Each row comes from the steps of one path. Every step used is in the known rows, and no mark comes twice. Write the path behind each row, first mark first.
Known rows
W, X: -0.662; -1.664; -1.167; 1.397; -0.730; -0.167; 4.556; 0.349; 0.963; 0.580; -1.993; -1.175; -0.814; 0.816; 2.221; 0.100; 1.136; 0.423; 0.123; -0.078; 3.158; -0.008
F, Y, A, L, T, W, X: -1.269; -0.760; 1.704; 0.357; -1.475; 0.245; 4.937; 0.305; 1.118; 0.908; -0.590; -0.414; 0.970; -0.690; 0.570; 0.876; -3.313; 1.428; 1.575; -0.524; 0.127; 3.152
A, L: 0.004; -0.623; -0.602; -0.440; -0.135; 1.639; 2.342; -0.668; -0.062; 0.382; 0.539; -0.097; -1.231; 2.340; -0.061; -1.817; 0.797; -0.782; -0.580; -1.181; 1.277; -1.585
A, L, T, W: -0.655; -0.593; 1.212; -0.573; -2.761; 0.293; 2.592; 0.152; 0.266; 1.034; -0.182; -0.190; 0.129; 1.376; 0.653; -2.056; -4.443; -0.016; -0.098; -0.479; -0.024; 2.607
F, Y, T: -0.348; 0.024; -0.986; -0.766; 1.001; 1.275; -2.032; 0.266; -0.633; -0.999; -0.252; 0.637; -0.155; -2.649; 1.081; -0.183; 0.824; -0.158; 0.680; -0.985; -2.036; -0.862
L, T, Y, F: -0.820; 0.661; -1.261; 0.515; -0.173; -1.104; -3.232; -0.374; -0.435; 1.991; 0.573; 1.135; -0.447; -1.918; 0.322; 1.395; 0.258; -1.071; -2.603; 0.135; -1.234; -0.163
U, Y, F: -0.007; 0.076; -2.500; 0.051; -0.575; -2.842; -1.952; -1.984; -0.667; -1.267; -0.334; 2.715; -1.750; -1.071; 0.670; 1.938; 2.141; -1.545; -2.713; -0.875; -0.229; -2.342
F, Y: -0.072; -0.522; -1.792; -1.524; 1.306; 1.590; 1.672; -0.632; -0.624; 0.239; -0.733; 0.257; -1.746; -3.145; 0.652; -0.287; 1.018; -0.438; -1.475; -0.950; -1.375; -1.392
F, Y, T, W, X: -1.586; -1.075; 0.596; 0.842; -0.858; -0.381; 4.110; 0.795; 0.778; 0.203; -1.719; -0.921; 0.810; -1.517; 0.944; 0.212; -3.058; 1.582; 1.246; -0.326; 0.543; 2.377
A, Y, U: 2.152; -0.897; -1.516; 0.692; 2.466; 1.413; 1.269; -0.359; -0.523; -1.582; 0.597; -0.661; -0.708; -0.496; -1.045; 1.829; 1.504; -2.352; -2.729; -0.595; -0.329; -1.093
U, Y, T, L: -0.170; 2.109; 0.905; -0.228; 0.777; -2.047; -3.800; 0.008; -0.605; -2.213; 0.042; 0.869; 0.191; 0.800; -2.118; -1.020; 0.079; -0.117; 0.810; -0.646; 0.037; -2.507
X, W, T, L: -0.739; 1.574; 0.804; -0.071; 0.154; -0.812; -2.792; 0.176; 0.454; 1.103; -0.424; -1.911; 1.570; 1.962; -0.582; -0.481; -0.096; 3.641; 0.980; 0.317; 1.487; 0.396
L, A, Y, U: 2.428; -0.714; -0.887; 0.060; 1.930; 1.179; 0.644; -0.463; -0.009; -1.600; 1.151; -0.234; -0.487; -0.465; -1.006; 1.942; 1.386; -2.084; -2.191; 1.137; -1.004; -0.166
A, L, T: -0.145; -0.439; -0.166; -0.284; -1.752; 1.049; 0.070; -0.084; 0.296; 0.349; 0.490; -0.048; -0.344; 1.881; 1.949; -1.862; -0.711; -0.567; 0.038; -0.640; 0.506; 0.114
W, T, L: -0.496; 1.835; 0.391; -0.346; 0.390; -0.186; -4.451; 0.555; -0.543; 0.877; -0.026; -1.235; 0.679; 1.780; -0.120; -0.704; 0.720; 1.693; 0.421; 0.337; 1.636; -1.267
F, Y, U, B: 2.049; -1.028; -2.612; -0.582; 3.028; 1.442; 1.015; 1.258; -2.147; -1.157; -1.020; -0.914; -1.478; -0.744; 2.031; 0.914; 1.765; -2.899; -2.445; -0.696; -0.820; -2.131
X, W, T, Y, F: -0.977; 0.758; -1.233; 0.565; 0.409; -1.635; -3.859; -0.733; -0.236; 2.108; 0.275; -0.016; 0.929; -1.500; -0.330; 2.018; 0.447; 1.851; -1.546; 0.389; -0.751; 0.383
X, W, T: -0.085; -0.666; -0.975; -0.016; -1.038; -0.449; -1.505; -0.089; 0.629; 0.679; -1.305; -1.715; 1.421; 1.183; 2.129; -0.283; 0.554; 3.858; 1.421; 0.445; 1.206; 1.266
U, B: 1.131; -1.542; -2.183; -0.179; 0.223; 0.218; 1.503; 1.086; -1.745; -0.567; -1.549; -0.457; -1.772; 0.897; 3.290; -2.327; 1.972; -2.265; -0.898; -0.207; 1.085; -2.482
Y, U: 1.824; -0.912; -2.010; 0.468; 1.661; 1.606; 0.359; 0.531; -0.290; -0.128; -0.833; -0.899; -1.522; 1.646; 0.511; 2.480; 2.577; -2.502; -2.421; -0.485; 0.861; -0.704
X, W: 0.040; -1.487; -0.990; 0.172; -0.811; -0.208; 3.977; -0.706; 1.368; 0.835; -1.753; -1.053; -0.476; 0.837; 0.486; -0.689; 0.737; 1.935; -0.174; -0.450; 1.062; 1.228
T, L: -0.335; 1.196; 0.268; -0.283; 0.715; 0.183; -0.543; 0.223; -0.160; 0.957; -0.322; -0.595; -0.982; 1.523; -1.300; -1.139; 1.118; -0.309; -0.995; -0.299; 1.562; -1.643
T, W, X: -1.127; -1.730; 0.190; 1.183; -1.735; -0.727; 6.334; 0.577; 1.162; 1.226; -2.284; -1.336; -0.095; 0.572; 1.383; -0.179; -2.249; 0.901; 0.205; 0.033; 2.577; 2.172

Write each row's path
-0.968; -1.249; 1.538; 1.183; -1.751; -1.040; 4.027; 0.405; 1.270; -0.614; -0.557; -0.527; 1.463; -0.970; 0.502; -0.398; -3.283; 1.425; 1.784; 1.268; 0.560; 2.970
L, A, Y, T, W, X
2.405; -0.103; -0.580; 0.029; 2.692; 0.276; 0.071; 0.960; -1.654; -2.025; 0.695; -0.851; -0.387; 0.434; -0.023; 0.052; 0.974; -2.622; -1.940; 0.977; -0.604; -1.878
T, L, A, Y, U, B
0.244; -0.477; -0.388; 0.677; 0.277; 0.534; -1.556; -0.148; -0.430; -2.420; 0.787; 0.570; 0.490; -1.728; -0.029; -1.588; 0.488; -0.606; 0.823; -0.567; -1.008; -1.109
A, Y, T
-0.661; 1.676; 0.902; 0.198; 0.608; 0.026; -3.495; 0.822; -0.206; -0.109; 0.071; -0.183; 0.158; 1.296; -1.103; -1.105; 0.732; 0.035; 0.723; -0.402; 0.584; -1.153
Y, T, L
1.954; 0.910; 0.190; 0.020; 2.262; 0.630; -2.861; -0.055; -0.256; -1.507; 1.742; -0.968; 0.980; 0.177; -1.632; 2.147; 0.644; -0.455; -1.263; 1.559; -0.756; -0.083
W, T, L, A, Y, U
-0.677; -0.636; 1.819; 0.571; -2.207; -1.952; 4.394; -0.041; 1.093; -0.637; -0.838; 0.330; 0.934; 0.957; 0.163; 0.593; -3.362; 0.933; 1.922; -0.407; 0.999; 2.290
U, Y, A, L, T, W, X
0.391; 1.749; 1.448; -1.252; -0.308; -1.866; -3.767; -0.161; 0.334; -1.657; 0.741; 1.354; 0.185; 0.790; -1.294; -0.537; 0.129; 0.080; 1.327; 2.104; -0.790; -0.789
U, Y, T, L, A
-0.921; 2.062; 0.766; -0.684; 1.718; 0.554; -3.230; 0.435; -0.555; -0.219; 0.319; 0.014; 0.220; -1.153; -1.621; -0.489; 0.104; 0.461; 0.364; -0.790; -1.081; -1.232
F, Y, T, L
0.573; -0.186; 0.388; -0.610; 0.343; 2.066; 0.981; -0.623; -0.098; 0.363; 1.101; 1.047; -0.977; 2.247; -1.157; 0.071; 2.559; -1.154; 0.987; -1.225; 0.281; -1.140
Y, A, L
-1.054; -1.031; 1.747; 1.031; -2.252; -0.244; 4.620; 0.587; 1.370; 1.161; -0.851; -0.565; 0.928; 1.230; 1.031; 0.482; -2.863; 1.042; 1.863; -0.124; 1.505; 3.273
Y, A, L, T, W, X
-0.537; 1.330; -0.426; 0.060; -0.166; -1.158; -4.731; -1.554; -0.133; -0.105; 2.266; 1.344; 0.595; -1.897; -0.418; 1.448; 1.045; 0.756; -1.745; 1.559; -1.248; -0.267
W, T, L, A, Y, F
-0.081; -0.241; -1.465; 0.231; -0.531; -0.527; -1.305; -1.852; 0.058; -0.153; 1.661; 2.026; -0.833; -2.611; 0.205; 1.224; 1.711; -0.970; -2.584; 1.090; -1.456; -0.323
L, A, Y, F
0.607; 0.584; 1.090; -0.802; 1.661; 1.485; 0.618; -0.477; -0.471; 0.951; 1.727; 0.840; -0.375; 1.142; -3.271; 0.090; 1.266; -1.083; 0.828; -0.979; -0.718; -1.592
T, Y, A, L
-0.677; 0.494; -1.633; 0.368; 0.745; -0.893; -2.010; -0.702; -0.720; 2.042; 0.393; 1.047; -1.062; -1.865; -0.833; 1.549; 1.355; -1.333; -3.089; -0.128; -0.763; -1.137
T, Y, F
-1.369; -1.351; 0.641; 1.548; -1.822; -0.793; 3.916; 1.090; 1.011; 0.345; -1.973; -1.111; 0.791; 0.488; 1.430; -0.140; -2.647; 1.198; 1.537; -0.062; 1.850; 2.574
Y, T, W, X
-0.588; -0.662; 0.674; -0.090; -1.791; -0.076; 0.680; 0.786; -0.095; 0.155; -1.051; 0.029; 0.190; 0.196; 0.456; -1.347; -2.627; -0.199; 0.810; -0.256; -0.336; 1.966
Y, T, W
0.138; 0.224; 0.554; -1.143; -0.396; 1.798; -0.695; -0.311; -0.031; 0.269; 1.217; 1.145; -0.063; -0.171; 0.527; 0.027; 0.224; -0.454; 1.023; -1.017; -1.622; 0.425
F, Y, A, L, T
-0.067; 1.317; 1.344; -1.205; -0.715; -0.903; -2.963; -0.059; 1.176; 1.040; 0.324; -0.815; 1.304; 1.666; -0.203; -0.340; -0.018; 3.068; 1.450; 2.887; 0.308; 1.490
X, W, T, L, A
0.525; 1.038; 1.111; -0.735; 0.365; -0.367; -2.056; -0.892; -0.023; -1.204; 2.070; 0.070; 1.033; -1.282; -1.563; -1.294; -0.288; 1.105; 0.190; 2.145; -0.862; -0.595
W, T, L, A, Y
0.478; 0.986; 1.224; -0.885; 1.413; 1.266; -1.832; -0.196; -0.778; 0.874; 1.883; 0.359; 0.699; 1.339; -2.402; 0.287; 1.024; 0.146; 1.740; -0.492; -0.606; -1.218
W, T, Y, A, L
0.549; -0.290; 0.269; 0.023; -0.171; 0.247; -2.140; -0.264; 0.090; -2.363; 1.381; 0.949; 0.693; -1.649; 0.066; -1.311; 0.340; -0.338; 1.403; 1.120; -1.798; -0.140
L, A, Y, T
0.326; -0.007; 0.616; -0.486; -1.295; 1.438; -1.075; -0.011; 0.296; 0.346; 0.967; 0.925; -0.076; 1.826; 1.051; -0.294; 0.689; -0.652; 1.341; -0.690; -0.255; 0.499
Y, A, L, T
-0.431; 1.613; 1.257; 0.447; 1.170; -0.015; -2.716; 0.142; -0.439; -1.352; 1.203; 0.008; 0.779; -0.339; -2.574; -1.688; -0.102; 0.160; 0.452; -0.560; -0.307; -1.583
A, Y, T, L
-1.249; -1.565; 0.631; 1.289; -2.755; -0.958; 5.024; 0.869; 1.376; 1.125; -2.048; -1.234; 0.502; 0.539; 2.358; -0.492; -3.421; 1.096; 0.643; 0.280; 2.065; 3.165
L, T, W, X
-0.963; -0.973; 0.763; 1.191; -1.728; -2.519; 3.724; 0.411; 0.807; -1.312; -1.963; -0.194; 0.845; 0.065; 0.715; -0.031; -3.086; 1.015; 1.565; -0.261; 1.399; 1.560
U, Y, T, W, X
0.912; 0.626; 0.950; -0.577; 0.739; 0.220; -2.085; 0.541; -0.396; 1.142; 0.581; 1.178; 0.019; -0.886; -1.418; 1.222; 1.531; -1.232; 1.241; 0.126; -1.691; -0.107
L, T, Y, A
0.165; 0.327; 0.060; -0.359; 0.306; -0.455; -0.928; 0.562; -0.402; 1.332; 0.029; -0.283; -0.031; -1.182; -0.480; -1.346; -1.356; -0.832; -0.718; 0.350; -0.872; -0.491
L, T, Y
0.795; -0.047; -0.549; -1.536; 1.552; 1.849; 0.079; -0.452; -0.578; 0.240; -0.017; 1.644; -1.356; -2.579; -0.633; 2.203; 3.450; -0.822; 0.587; -0.970; -2.081; -0.865
F, Y, A
